What can hang from each mark:
Q_429: Q_60 Q_224 Q_500 Q_544 Q_960
Q_513: Q_960
Q_640: Q_960
Q_544: Q_234
Q_224: Q_373 Q_429
Q_500: Q_513 Q_640
Q_60: Q_429
Q_960: Q_363
Q_234: Q_544 Q_960

Known rows, with every way that one mark hangs from another:
Q_544{Q_234}:  .07 -.07  .05  .03 -.03 -.07 -.30  .22  .30 -.05  .30 -.20 -.02 -.03 -.19  .15 -.05 -.03  .00 -.03 -.09  .10 -.10
Q_429{Q_224 Q_544{Q_234} Q_960{Q_363}}: -.30 -.05  .32 -.17 -.29  .18 -.30  .40  .54  .29  .55 -.24  .26 -.69  .04 -.31  .43 -.33 -.01 -.08 -.03 -.13 -.05
Q_960{Q_363}:  .02 -.11  .01  .10  .19  .07  .02 -.12  .05 -.01 -.07  .04  .22 -.27 -.17 -.21  .09 -.11  .03 -.28  .01 -.06 -.11
Q_60{Q_429{Q_500}}:  .19 -.31 -.17  .26 -.22 -.28 -.22  .02  .00 -.19 -.23 -.12 -.28  .03  .29 -.10 -.07  .05  .02 -.11  .05  .10  .11
Q_224{Q_373 Q_429{Q_60 Q_544 Q_960}}: -.28  .38  .24  .29  .10  .23  .03  .03  .10  .49  .16 -.30  .22 -.46  .55  .29  .08 -.18 -.49 -.30 -.01 -.28 -.25
Q_429{Q_60}: -.23  .14 -.01  .11 -.11 -.02  .18  .14  .11  .03 -.16  .03 -.25 -.19  .23 -.04  .01 -.02 -.03 -.03  .14 -.01 -.12
Q_500{Q_513}: -.20  .10 -.08  .02 -.05  .04  .05  .34  .01 -.09  .29  .06  .05 -.08 -.05 -.14 -.18 -.17 -.04 -.02  .11 -.05 -.04
Q_224{Q_373 Q_429{Q_500{Q_640}}}:  .41  .19  .17  .38  .19  .00 -.07 -.14 -.04  .13  .40 -.54  .33 -.30  .41  .32 -.16 -.05 -.54 -.07 -.23 -.13 -.15
Q_234{Q_960{Q_363}}:  .18  .05  .10  .01  .42  .22 -.10 -.16 -.18 -.05 -.01  .14  .36 -.04  .22 -.36  .16  .01 -.25 -.18  .10  .10 -.09
Q_224{Q_373}:  .03  .03  .01  .01  .17  .00  .13 -.20  .01  .19  .09 -.27  .15 -.09  .25  .22 -.13  .10 -.16  .03 -.15 -.08 -.07
Q_60{Q_429{Q_544 Q_960{Q_363}}}: -.17 -.24 -.06  .22 -.12  .00 -.23  .08  .06  .13 -.17 -.05  .05 -.29  .18 -.20  .16 -.13  .04 -.36  .11 -.05 -.10
Q_60{Q_429{Q_224 Q_500{Q_640{Q_960}}}}:  .33 -.30 -.07  .14 -.34 -.37 -.28  .09  .11 -.08  .21 -.27 -.23 -.36  .47 -.27 -.07 -.04  .06  .23  .05  .05  .20
Q_429{Q_60 Q_500 Q_544{Q_234} Q_960{Q_363}}: -.29  .03  .37  .35 -.48  .12 -.19  .62  .61  .23  .02 -.33 -.07 -.55  .41 -.49  .28 -.41  .03 -.29  .06  .13 -.31
Q_60{Q_429{Q_224 Q_544}}: -.20 -.11 -.14 -.08 -.29 -.13 -.18  .08  .21 -.04  .03 -.08 -.24 -.32  .32  .01  .09  .06 -.01 -.06  .02 -.01  .23
Q_60{Q_429{Q_960{Q_363}}}:  .02 -.40 -.14  .23  .00 -.10 -.21 -.05 -.12  .02 -.14 -.01  .07 -.17  .05 -.19  .13 -.09  .00 -.26  .17 -.16 -.11
Q_224{Q_373 Q_429{Q_60 Q_500}}:  .10  .24  .14  .39  .11 -.02  .06 -.09  .06  .15  .06 -.33  .04 -.31  .55  .24 -.09 -.07 -.48 -.22 -.06 -.17 -.10
Q_513{Q_960}: -.17  .01  .19  .06 -.04  .34  .07  .06  .02 -.32  .03 -.07  .16 -.04 -.12 -.03 -.08 -.16 -.12 -.16  .02  .03 -.01
Q_224{Q_429{Q_60 Q_544 Q_960}}: -.31  .36  .24  .29 -.07  .23 -.11  .22  .08  .29  .08 -.03  .08 -.37  .30  .06  .20 -.27 -.32 -.33  .15 -.19 -.18
Q_224{Q_373 Q_429{Q_544}}: -.05  .35  .14  .19  .26  .17 -.05 -.17  .08  .30  .22 -.29  .30 -.29  .31  .45 -.08 -.03 -.45 -.34 -.21 -.16 -.06
Q_429{Q_500}:  .17 -.07  .10  .13 -.23 -.07 -.05  .11  .09 -.07 -.06 -.13 -.11  .02  .23 -.22  .00 -.07  .03  .05 -.05  .13  .09
Q_234{Q_544 Q_960{Q_363}}:  .35  .27  .10 -.01  .66  .29  .07 -.19 -.13 -.24  .01  .22  .60  .16  .25 -.56  .30 -.01 -.53 -.33  .33  .15 -.01
Q_60{Q_429}:  .06 -.25 -.25  .15 -.03 -.21 -.17 -.07 -.07 -.14 -.17  .00 -.19  .01  .10  .07 -.08  .11  .00 -.14  .09  .00  .04
Q_60{Q_429{Q_500 Q_544{Q_234}}}:  .03 -.20 -.07  .27 -.37 -.22 -.42  .29  .36 -.12 -.07 -.29 -.31 -.09  .31  .00 -.07 -.01  .04 -.23 -.08  .27  .06
Q_500{Q_513{Q_960} Q_640}: -.13  .20  .11  .19 -.12  .30  .11  .50 -.01 -.36  .65 -.28  .35 -.33 -.08 -.09 -.34 -.30 -.28  .04  .07  .03 -.29
Q_60{Q_429{Q_224{Q_373} Q_500}}:  .14 -.31 -.13  .03 -.24 -.30 -.12 -.08  .11 -.07  .08 -.32 -.22 -.25  .53 -.02 -.01  .11 -.13  .10 -.05 -.07  .24

Rows:
-.06 -.34 -.11 -.06 -.24 -.17 -.21  .05 -.04  .04  .15 -.06 -.10 -.24  .23 -.13  .21 -.02 -.06  .10  .16 -.22  .13 => Q_60{Q_429{Q_224 Q_960}}
 .39  .05  .29  .46  .23  .11 -.11 -.12 -.08  .29  .45 -.54  .60 -.50  .35  .04  .05 -.23 -.53 -.20 -.14 -.28 -.31 => Q_224{Q_373 Q_429{Q_500{Q_640} Q_960{Q_363}}}
-.09  .28  .25  .21  .19  .24 -.11 -.08  .02  .46  .30 -.31  .42 -.31  .36  .30  .07 -.16 -.47 -.28 -.12 -.28 -.15 => Q_224{Q_373 Q_429{Q_544 Q_960}}
 .22 -.02  .13  .04  .31  .10 -.38  .09  .15 -.09  .29 -.07  .26 -.06 -.01 -.15  .09 -.01 -.20 -.18 -.01  .18 -.17 => Q_544{Q_234{Q_960{Q_363}}}
-.05 -.07 -.05 -.09 -.06 -.09 -.35  .06  .29  .04  .31 -.31 -.06 -.31  .52  .14  .03  .16 -.27 -.05 -.08  .08  .13 => Q_60{Q_429{Q_224{Q_373} Q_544{Q_234{Q_960}}}}
-.43  .07  .37  .03 -.61  .14  .07  .47  .50  .28  .08 -.20 -.09 -.81  .66 -.69  .49 -.40 -.01 -.03  .14 -.08 -.02 => Q_429{Q_60 Q_224 Q_500 Q_544 Q_960{Q_363}}
-.01 -.39 -.09  .00 -.01 -.11 -.11 -.14  .01  .15  .17 -.20  .13 -.46  .28 -.13  .19 -.02 -.15 -.06  .07 -.32  .02 => Q_60{Q_429{Q_224{Q_373} Q_960{Q_363}}}
 .27  .01  .18 -.05 -.28 -.11  .09  .06  .20  .08  .58 -.60  .10 -.50  .58 -.08  .01 -.01 -.27  .45 -.22 -.03  .05 => Q_429{Q_224{Q_373} Q_500{Q_640}}
-.12  .12  .11  .25  .00  .34  .14  .42  .02 -.38  .61 -.25  .50 -.49 -.19 -.23 -.28 -.35 -.25 -.13  .08 -.02 -.36 => Q_500{Q_513{Q_960{Q_363}} Q_640}
-.28  .05  .16  .27 -.49  .02  .10  .66  .11  .10  .10 -.11 -.15 -.25  .49 -.55  .06 -.38 -.06  .07  .30 -.06 -.19 => Q_429{Q_60 Q_500{Q_513} Q_960}
 .06  .17  .24  .40  .05  .06  .00  .00  .00  .33  .14 -.36  .16 -.33  .60  .11  .06 -.19 -.49 -.17  .02 -.28 -.19 => Q_224{Q_373 Q_429{Q_60 Q_500 Q_960}}
-.11 -.03  .22  .25 -.45 -.01  .05  .38  .11  .17 -.13 -.16 -.19 -.19  .53 -.43  .21 -.25 -.02  .09  .20 -.02 -.15 => Q_429{Q_60 Q_500 Q_960}
 .29  .14  .14  .30  .21  .00 -.08 -.20 -.02  .14  .19 -.35  .22 -.17  .36  .28 -.10 -.04 -.45 -.19 -.18 -.17  .00 => Q_224{Q_373 Q_429{Q_500}}
 .11 -.45 -.02  .11 -.20 -.19 -.15 -.05  .07  .09  .11 -.31  .05 -.44  .46 -.30  .20 -.08 -.12 -.02  .04 -.22  .08 => Q_60{Q_429{Q_224{Q_373} Q_500 Q_960{Q_363}}}
 .13  .14  .02  .21 -.05 -.07 -.08  .42  .01  .08  .57 -.13  .18 -.32  .12 -.31 -.40 -.30  .07  .20  .12  .03 -.17 => Q_500{Q_513 Q_640{Q_960}}
 .02  .15  .24  .39 -.13  .05 -.12  .20 -.01  .14  .07 -.10  .01 -.25  .36 -.11  .18 -.29 -.32 -.20  .16 -.19 -.12 => Q_224{Q_429{Q_60 Q_500 Q_960}}
-.13  .26  .34  .40 -.28  .11 -.33  .47  .35  .20  .23 -.26 -.03 -.38  .37 -.01  .18 -.36 -.30 -.32  .04 -.03 -.17 => Q_224{Q_429{Q_60 Q_500 Q_544{Q_234} Q_960}}
-.24  .04  .27  .04 -.28  .16 -.33  .45  .36  .31  .31 -.25  .11 -.18  .08 -.06  .19 -.24  .01 -.09 -.04  .07 -.17 => Q_429{Q_544{Q_234} Q_960}
-.19  .29  .27  .27 -.49  .29  .02  .67  .29 -.24  .41 -.42  .15 -.37  .33 -.29 -.23 -.36 -.16 -.03 -.08  .27 -.14 => Q_429{Q_500{Q_513{Q_960} Q_640} Q_544}
-.04  .23  .26  .43 -.41 -.02 -.01  .40  .44  .21 -.07 -.30 -.17 -.61  .68 -.51 -.07 -.31  .13 -.06  .03  .28 -.19 => Q_429{Q_60 Q_500{Q_640{Q_960{Q_363}}} Q_544}
-.31  .21  .15 -.28 -.18  .11  .10  .03  .36  .27  .34 -.31  .06 -.48  .45  .09  .11  .02 -.15  .12 -.19 -.08  .17 => Q_429{Q_224{Q_373} Q_544}
 .23  .04  .16  .02 -.28 -.17  .01  .32  .24  .15  .78 -.50  .11 -.59  .62 -.38 -.23 -.24 -.09  .47 -.07 -.05  .10 => Q_429{Q_224{Q_373} Q_500{Q_513 Q_640{Q_960}}}
 .20 -.13 -.04  .37 -.35 -.25 -.33  .19  .17  .02 -.07 -.28 -.22 -.23  .53 -.21 -.18 -.08  .12 -.06 -.01  .26  .04 => Q_60{Q_429{Q_500{Q_640{Q_960}} Q_544}}
 .04  .14  .17  .05 -.39 -.13  .26  .20  .32  .09  .41 -.58 -.14 -.67  .81 -.11  .02 -.02 -.30  .43 -.07 -.04 -.06 => Q_429{Q_60 Q_224{Q_373} Q_500{Q_640}}
-.12  .07  .14 -.04 -.36 -.13  .26  .13  .34  .11  .15 -.36 -.27 -.51  .75 -.17  .10 -.02 -.18  .28 -.02 -.08  .12 => Q_429{Q_60 Q_224{Q_373} Q_500}
-.25  .20  .22  .25 -.54 -.04 -.14  .60  .65  .04 -.03 -.32 -.39 -.32  .48 -.14  .02 -.17  .03 -.13 -.05  .33 -.10 => Q_429{Q_60 Q_500 Q_544{Q_234}}
